Known rows, with every step that occurs:
lorom, farov: -1.14	-1.76	0.76	-1.29	-2.02	-0.18	-0.95	2.26	-0.01	-3.13	0.76	0.99	2.51	-0.07	1.82	-0.51	0.00	-1.15	1.31	1.40	-0.84	-0.90	0.00
ziro, farov: -0.08	0.02	-1.79	2.23	-1.34	-0.57	-1.57	0.76	1.32	-1.18	-0.47	-0.24	0.68	0.69	1.37	-0.94	-0.31	-2.08	1.25	0.63	-2.06	0.50	2.65
nidun, farov, ranuv, ziro, lorom, pagudu: 0.01	1.14	2.27	1.58	-2.13	-1.51	2.10	0.14	-0.89	1.65	-0.58	-1.92	0.82	-0.45	-1.10	-2.83	0.61	-0.95	-2.02	2.44	0.97	2.32	-0.40
kikoru, ranuv, farov, pagudu: -4.08	-0.47	-2.59	0.19	0.26	-1.25	-1.54	1.40	2.12	-2.47	-1.71	-1.15	-0.04	-2.67	4.44	-0.59	-0.23	1.77	0.05	-0.12	1.93	0.73	0.07
pagudu, farov, lorom, kikoru: 3.02	0.49	-0.09	-2.21	-0.95	1.88	-1.48	-0.38	0.43	-1.78	1.32	5.21	-1.28	0.09	3.97	-0.86	-0.52	-1.06	-0.23	1.28	-3.71	-0.96	-0.36
kikoru, ranuv, ziro, lorom: -2.61	0.05	-0.15	0.67	0.55	0.18	1.17	-0.56	-1.15	0.81	-2.43	-2.60	-0.69	-0.39	-1.15	1.70	1.27	2.15	-1.23	0.38	0.17	3.28	0.11
nidun, farov, pagudu: 0.12	-0.12	-2.09	-0.75	-0.58	-1.02	-0.35	1.53	-0.99	-2.16	2.00	0.82	1.75	-2.60	3.61	-1.77	-1.37	-0.14	-2.16	1.78	2.45	0.87	0.30
pagudu, farov: 1.09	1.77	-0.54	-0.33	-0.40	0.50	-0.43	-0.14	-0.72	-2.46	1.59	1.15	-1.24	0.98	3.06	-0.29	0.17	-1.51	0.19	1.08	-2.40	0.03	0.35
lorom, farov, kikoru, ranuv: -3.34	-0.36	1.24	-2.13	1.13	0.40	-0.51	1.88	-1.11	-1.99	0.40	0.60	2.62	0.97	1.32	-1.04	-0.54	0.04	2.48	-0.78	0.60	0.38	-1.01
lorom, pagudu: -0.77	1.75	1.67	-0.16	-1.48	-2.93	-0.12	1.25	-0.48	-2.41	-0.28	-1.79	-0.45	-2.29	2.61	-0.77	-0.99	-0.02	-0.30	2.06	-1.67	0.42	1.44
lorom, pagudu, farov, kikoru, ranuv, ziro: -2.05	3.98	2.85	-1.25	0.93	-0.76	-0.32	-1.56	-2.83	0.18	-0.51	-1.05	-1.98	-0.28	2.63	1.21	0.02	-0.93	-0.35	-0.19	-1.47	2.09	0.53
ziro, lorom, kikoru, ranuv: -1.08	-1.75	-0.89	-0.98	0.96	0.34	2.08	0.63	0.19	0.43	-2.75	-0.27	2.19	-1.40	1.72	-1.57	1.11	2.06	-0.93	1.24	-1.91	2.16	0.03
farov, pagudu: -1.19	-0.34	-2.45	-0.45	-1.07	-2.00	-0.23	1.01	-1.02	-1.56	0.35	0.34	0.40	-1.97	4.60	1.29	-1.89	0.51	-1.30	1.37	1.50	-0.72	-1.28
nidun, farov, lorom: 2.23	0.08	-0.53	-0.49	-0.91	0.64	-1.51	1.65	0.15	-3.73	2.62	2.29	0.05	-1.40	-0.29	-3.66	-1.60	-0.35	-0.56	2.39	0.67	0.26	1.23
pagudu, farov, lorom, kikoru, ranuv, ziro: 1.02	0.45	1.24	-1.52	-0.26	3.77	-1.85	-1.86	0.10	-0.01	-0.31	4.15	-2.12	-0.20	3.17	1.19	0.22	0.31	-0.74	-0.32	-2.18	0.74	-0.30
kikoru, ranuv: -1.99	0.93	0.20	0.41	0.46	0.67	-0.51	0.33	0.27	-2.38	-0.67	-1.15	-0.30	-1.18	2.05	-0.34	-0.57	2.02	1.01	-0.47	-0.17	1.64	0.94
farov, kikoru, ranuv, ziro, lorom: -3.77	1.95	0.08	0.07	2.12	-0.92	2.10	0.10	-2.84	1.34	-0.78	-2.47	0.12	1.33	-0.84	0.23	0.27	1.61	-0.98	0.19	0.76	3.56	-1.63
pagudu, farov, ranuv, ziro: -0.09	2.29	1.82	2.02	-1.97	0.63	0.66	-1.59	-0.73	0.81	0.08	0.68	-2.22	3.35	2.10	0.29	0.55	-1.47	-0.26	0.26	-1.24	0.30	-2.68
ziro, lorom: 0.13	0.08	-1.19	0.03	-0.20	-2.08	1.89	1.55	-1.00	-1.16	-0.14	-2.18	0.66	0.09	-0.52	-0.72	0.70	0.07	-0.56	2.60	-1.14	0.48	-0.52
pagudu, farov, lorom, kikoru, ranuv: 2.00	0.24	0.34	-2.15	0.26	3.30	-1.81	-1.28	0.83	-1.34	0.39	4.39	-1.44	-0.48	3.77	-0.26	-0.51	0.06	0.28	-0.24	-3.02	0.00	0.04
ranuv, ziro, farov, pagudu: -1.77	-0.34	-2.32	1.91	-1.84	-1.12	-1.72	-0.91	0.10	2.18	-1.05	-0.44	-0.28	-0.47	2.35	3.27	-0.51	-1.54	-1.79	1.02	0.79	1.02	0.75
pagudu, farov, ranuv, ziro, lorom, kikoru: 0.50	0.07	1.27	0.73	-1.68	1.04	2.31	-1.84	-0.51	2.72	-1.15	1.36	-0.50	2.74	2.18	-0.22	1.95	-1.38	-1.63	1.13	-2.43	0.89	-3.23
ziro, lorom, pagudu, farov, kikoru: 0.45	2.24	0.87	-2.28	1.18	-3.32	2.09	0.16	-2.95	0.31	0.52	-1.50	-0.79	0.42	0.77	-0.48	0.50	-2.26	-0.39	2.71	-2.87	0.27	-0.33
lorom, farov, ranuv: -1.32	-1.94	2.24	0.38	-2.89	-0.12	0.05	1.92	1.18	-1.36	0.33	1.02	2.40	1.88	1.78	-1.78	-0.41	-1.48	2.62	0.28	-0.03	-1.44	-2.70
pagudu, farov, kikoru: -0.21	3.43	-0.43	-1.29	1.26	-0.24	0.35	0.10	-2.27	-2.02	2.47	1.06	-0.81	2.75	2.66	-1.57	-0.35	-1.96	0.59	0.58	-1.41	0.36	-0.54
lorom, farov, kikoru: -2.47	-0.58	0.84	-2.05	-0.36	-1.22	-0.06	2.36	-1.78	-2.30	1.97	1.09	3.04	1.47	1.65	-1.62	-0.71	-1.32	1.97	1.31	0.10	-0.24	-1.17

Rows:
0.59	1.34	1.28	1.43	-1.54	0.31	1.94	-1.40	-0.97	2.14	-0.50	-0.27	-1.96	3.40	0.22	0.42	1.26	-2.00	-0.98	0.68	-1.34	0.58	-2.94 : pagudu, farov, ranuv, ziro, lorom
-0.99	0.69	1.50	0.97	-0.87	0.15	-3.13	-1.51	1.14	0.95	-2.47	-0.74	-1.97	-2.11	0.02	2.44	-0.74	-0.44	0.59	-0.73	-0.88	1.67	2.83 : kikoru, ranuv, ziro, farov, lorom, pagudu
-3.37	2.52	-1.95	0.92	0.64	-2.93	0.05	2.40	-0.02	-3.29	1.00	-1.49	1.06	1.84	1.69	-4.50	-0.01	-0.14	0.26	2.06	0.77	1.10	-0.34 : ranuv, farov, kikoru
-0.12	0.11	0.68	-0.88	-0.75	-3.94	1.87	1.39	-1.03	-0.64	-0.97	-2.85	0.18	-1.57	0.03	-0.20	0.65	-0.23	-0.80	3.28	-2.24	0.68	0.27 : ziro, lorom, pagudu
-0.62	-2.94	1.17	-0.32	-1.68	-1.31	2.05	2.07	0.06	0.40	-0.80	-0.40	2.50	2.11	-0.86	-0.89	0.83	-1.53	1.65	1.50	-0.41	-1.18	-3.06 : ziro, lorom, farov, ranuv
-0.63	2.04	0.89	-2.27	2.17	-2.37	1.34	-0.07	-2.54	0.74	-0.63	-1.80	-0.95	-0.35	0.66	0.10	0.50	-1.36	0.26	1.24	-2.19	1.14	-0.03 : ziro, lorom, pagudu, farov, kikoru, ranuv
-0.43	-3.20	0.09	-1.71	-0.86	-1.02	1.44	2.72	-0.96	-1.28	-0.19	-0.70	2.88	0.22	-0.83	-0.12	1.17	-1.51	1.08	2.17	-1.47	-0.68	-0.81 : ziro, lorom, farov
-2.59	-2.75	-2.96	-1.11	0.89	-0.75	1.02	0.83	1.21	1.00	-2.91	-0.16	2.52	-2.83	3.95	-0.90	1.54	2.06	-1.49	1.38	-0.10	1.06	-0.80 : ziro, lorom, kikoru, ranuv, farov, pagudu
-3.27	1.04	0.67	1.56	0.01	0.91	-0.57	-0.77	-0.44	-0.59	-1.49	-1.49	-1.10	-0.98	0.98	1.18	0.40	2.22	-0.97	-0.57	0.63	3.08	0.56 : kikoru, ranuv, ziro
-2.54	-0.25	-3.24	0.79	-1.31	-2.92	-1.14	1.89	1.42	-2.93	-0.21	-0.87	0.47	-1.61	4.36	-1.02	-0.19	0.29	-1.11	2.18	1.88	-0.45	-0.75 : ranuv, farov, pagudu
-0.66	0.57	0.27	0.22	-1.96	-2.74	-2.33	2.09	2.16	-4.06	0.08	-0.54	-1.65	-2.04	1.46	-2.42	-0.48	-0.21	0.59	3.01	-0.65	-0.81	1.25 : ranuv, farov, lorom, pagudu
-2.30	3.91	0.60	-0.60	1.91	1.01	-0.29	-1.20	-2.59	0.04	0.88	0.14	-1.61	2.06	1.90	0.55	-0.03	-0.35	-0.35	-1.01	-0.35	2.37	-0.71 : pagudu, farov, kikoru, ranuv, ziro
-1.92	-0.41	-0.09	-0.43	0.13	1.79	-0.09	-0.10	1.30	-1.21	-1.75	1.44	1.93	-1.76	4.74	-1.85	0.13	2.90	-0.35	-0.28	-1.56	1.89	0.79 : lorom, kikoru, ranuv
-1.62	-3.03	-0.73	-2.25	-1.95	-1.12	-0.86	2.15	-0.41	-1.80	0.76	1.44	2.52	-1.29	3.94	1.70	-1.09	-1.07	0.56	1.06	0.90	-1.68	-1.40 : lorom, farov, pagudu
0.05	-0.62	0.92	1.48	-1.72	1.06	2.68	0.03	-0.41	2.04	-0.92	0.44	2.48	0.82	0.42	-3.87	1.23	0.29	-2.84	2.48	0.25	2.45	-1.78 : nidun, farov, ranuv, ziro, lorom, kikoru
-2.67	2.63	0.27	0.11	1.73	1.11	0.23	0.28	-2.38	-0.76	1.45	-0.46	1.64	0.15	0.14	-3.17	-0.44	0.93	-1.25	-0.17	2.29	4.01	0.89 : nidun, farov, kikoru, ranuv, ziro
-2.80	-1.50	-1.47	0.30	-0.74	1.99	-1.14	-1.65	1.09	2.84	-3.34	1.52	1.71	-2.52	5.66	2.14	0.13	1.11	-1.78	-0.79	-0.21	2.16	0.89 : lorom, kikoru, ranuv, ziro, farov, pagudu
0.75	2.33	1.57	-1.21	-1.14	-1.65	-0.89	-0.04	-0.75	-2.34	0.67	-0.21	-1.59	-1.26	3.28	-0.04	0.13	-2.01	-0.01	1.79	-3.60	-0.12	1.43 : lorom, pagudu, farov
-1.01	3.75	1.87	-1.97	1.28	-1.06	-0.71	-0.86	-1.89	-1.35	0.33	-0.51	-1.44	-0.36	3.59	-0.60	-0.63	-1.26	0.97	0.19	-2.01	1.12	0.98 : lorom, pagudu, farov, kikoru, ranuv
-1.90	0.29	-0.52	1.10	-0.91	-1.56	2.14	0.25	-1.77	0.97	-1.08	-2.58	-0.14	0.35	-1.14	1.21	1.15	0.45	-2.32	2.77	-0.60	1.81	-0.65 : ranuv, ziro, lorom
-0.10	2.81	3.71	1.00	-2.60	-0.89	0.25	-1.58	-0.76	0.75	-0.76	-0.45	-2.69	0.29	2.76	0.63	0.18	-1.93	-0.46	0.98	-1.82	0.31	-0.87 : lorom, pagudu, farov, ranuv, ziro
-0.41	-0.04	-1.26	1.08	-1.68	-1.27	-1.86	2.45	2.48	-4.22	0.76	0.34	-1.29	-0.66	0.64	-2.87	-0.41	0.49	0.82	2.41	-0.11	-0.98	0.32 : ranuv, farov, lorom
-4.42	-0.50	2.00	-1.80	0.61	0.67	-0.63	0.97	-2.17	-0.72	0.34	0.31	2.21	0.99	0.42	0.26	0.02	0.19	1.31	-0.65	1.23	1.52	-1.03 : lorom, farov, kikoru, ranuv, ziro
-2.31	-0.70	-0.34	1.30	-0.40	2.92	-1.03	-1.51	1.52	1.83	-3.07	0.89	1.48	-0.96	3.72	0.70	1.00	1.16	-0.92	-0.76	-1.87	2.90	2.19 : lorom, kikoru, ranuv, ziro, farov
-0.09	0.39	0.40	2.13	-1.78	-0.07	2.45	0.47	-0.73	1.15	0.26	-1.55	1.19	1.42	-1.63	-3.11	1.05	-0.37	-2.05	1.97	1.60	2.24	-1.28 : nidun, farov, ranuv, ziro, lorom
0.69	1.07	0.48	2.24	-1.62	0.32	0.86	1.11	0.73	-1.77	1.60	0.29	1.82	0.76	0.84	-5.04	-0.59	-0.53	0.15	1.23	1.49	1.09	-0.61 : nidun, farov, ranuv
-3.65	-1.63	-2.15	-0.42	-0.08	0.42	-1.07	0.69	2.35	-1.08	-2.32	1.13	2.39	-3.41	6.93	-1.43	0.24	2.73	-1.22	0.20	0.67	1.14	0.04 : lorom, kikoru, ranuv, farov, pagudu
-0.47	-1.03	-3.62	1.30	-1.28	-1.68	-1.71	0.24	0.83	0.38	-0.31	0.35	0.24	-1.02	3.85	1.43	-1.53	-2.17	0.09	0.56	0.07	-0.61	1.25 : ziro, farov, pagudu
-1.91	0.64	0.89	-0.16	-0.44	-1.09	-2.70	1.44	2.66	-3.59	-1.43	-1.07	-1.72	-2.99	1.34	-1.36	-0.68	1.33	1.10	0.65	-0.08	0.43	1.97 : kikoru, ranuv, farov, lorom, pagudu
-1.48	0.34	-0.11	1.73	-0.49	1.93	-2.92	-1.01	1.18	0.73	-1.91	0.06	-1.89	-0.69	-0.75	2.26	-0.27	0.15	0.42	-1.20	-0.33	1.79	1.82 : kikoru, ranuv, ziro, farov, lorom
-1.88	1.64	1.75	3.26	-2.83	-0.66	1.21	-0.18	0.02	0.27	-0.78	-0.38	-1.14	2.40	1.04	-0.67	-0.06	0.62	-0.50	0.41	0.80	1.21	-3.09 : farov, ranuv, ziro
-1.63	2.25	-0.61	-0.94	2.22	0.45	0.07	1.12	-1.51	-2.61	1.95	-0.50	1.87	0.04	0.91	-4.48	-1.10	0.74	0.15	-0.06	1.78	3.17	1.08 : nidun, farov, kikoru, ranuv
-3.37	0.27	-0.83	1.47	0.43	-0.10	-1.25	1.42	2.30	-3.49	-1.32	-2.25	0.04	-1.30	1.83	-2.09	0.64	1.75	0.98	0.10	0.61	1.57	1.41 : kikoru, ranuv, farov
-0.97	-4.07	-1.37	-3.01	-1.12	-2.14	1.20	2.16	-1.12	-0.08	-0.31	0.16	2.88	-1.13	1.36	1.72	0.34	-1.14	-0.02	2.30	0.37	-1.30	-2.11 : ziro, lorom, farov, pagudu
0.92	0.71	1.51	-0.89	-2.20	-2.01	-1.67	1.18	0.37	-3.00	0.69	0.62	-2.06	-2.19	1.04	-0.09	-2.33	0.21	0.56	2.04	-1.49	-0.92	0.62 : farov, lorom, pagudu
-1.12	1.70	-2.00	1.62	0.24	-1.36	-0.48	0.90	-0.07	-0.17	0.57	-0.59	1.15	2.33	1.00	-2.28	-1.06	-2.52	1.29	0.57	-0.98	0.66	1.42 : ziro, farov, kikoru
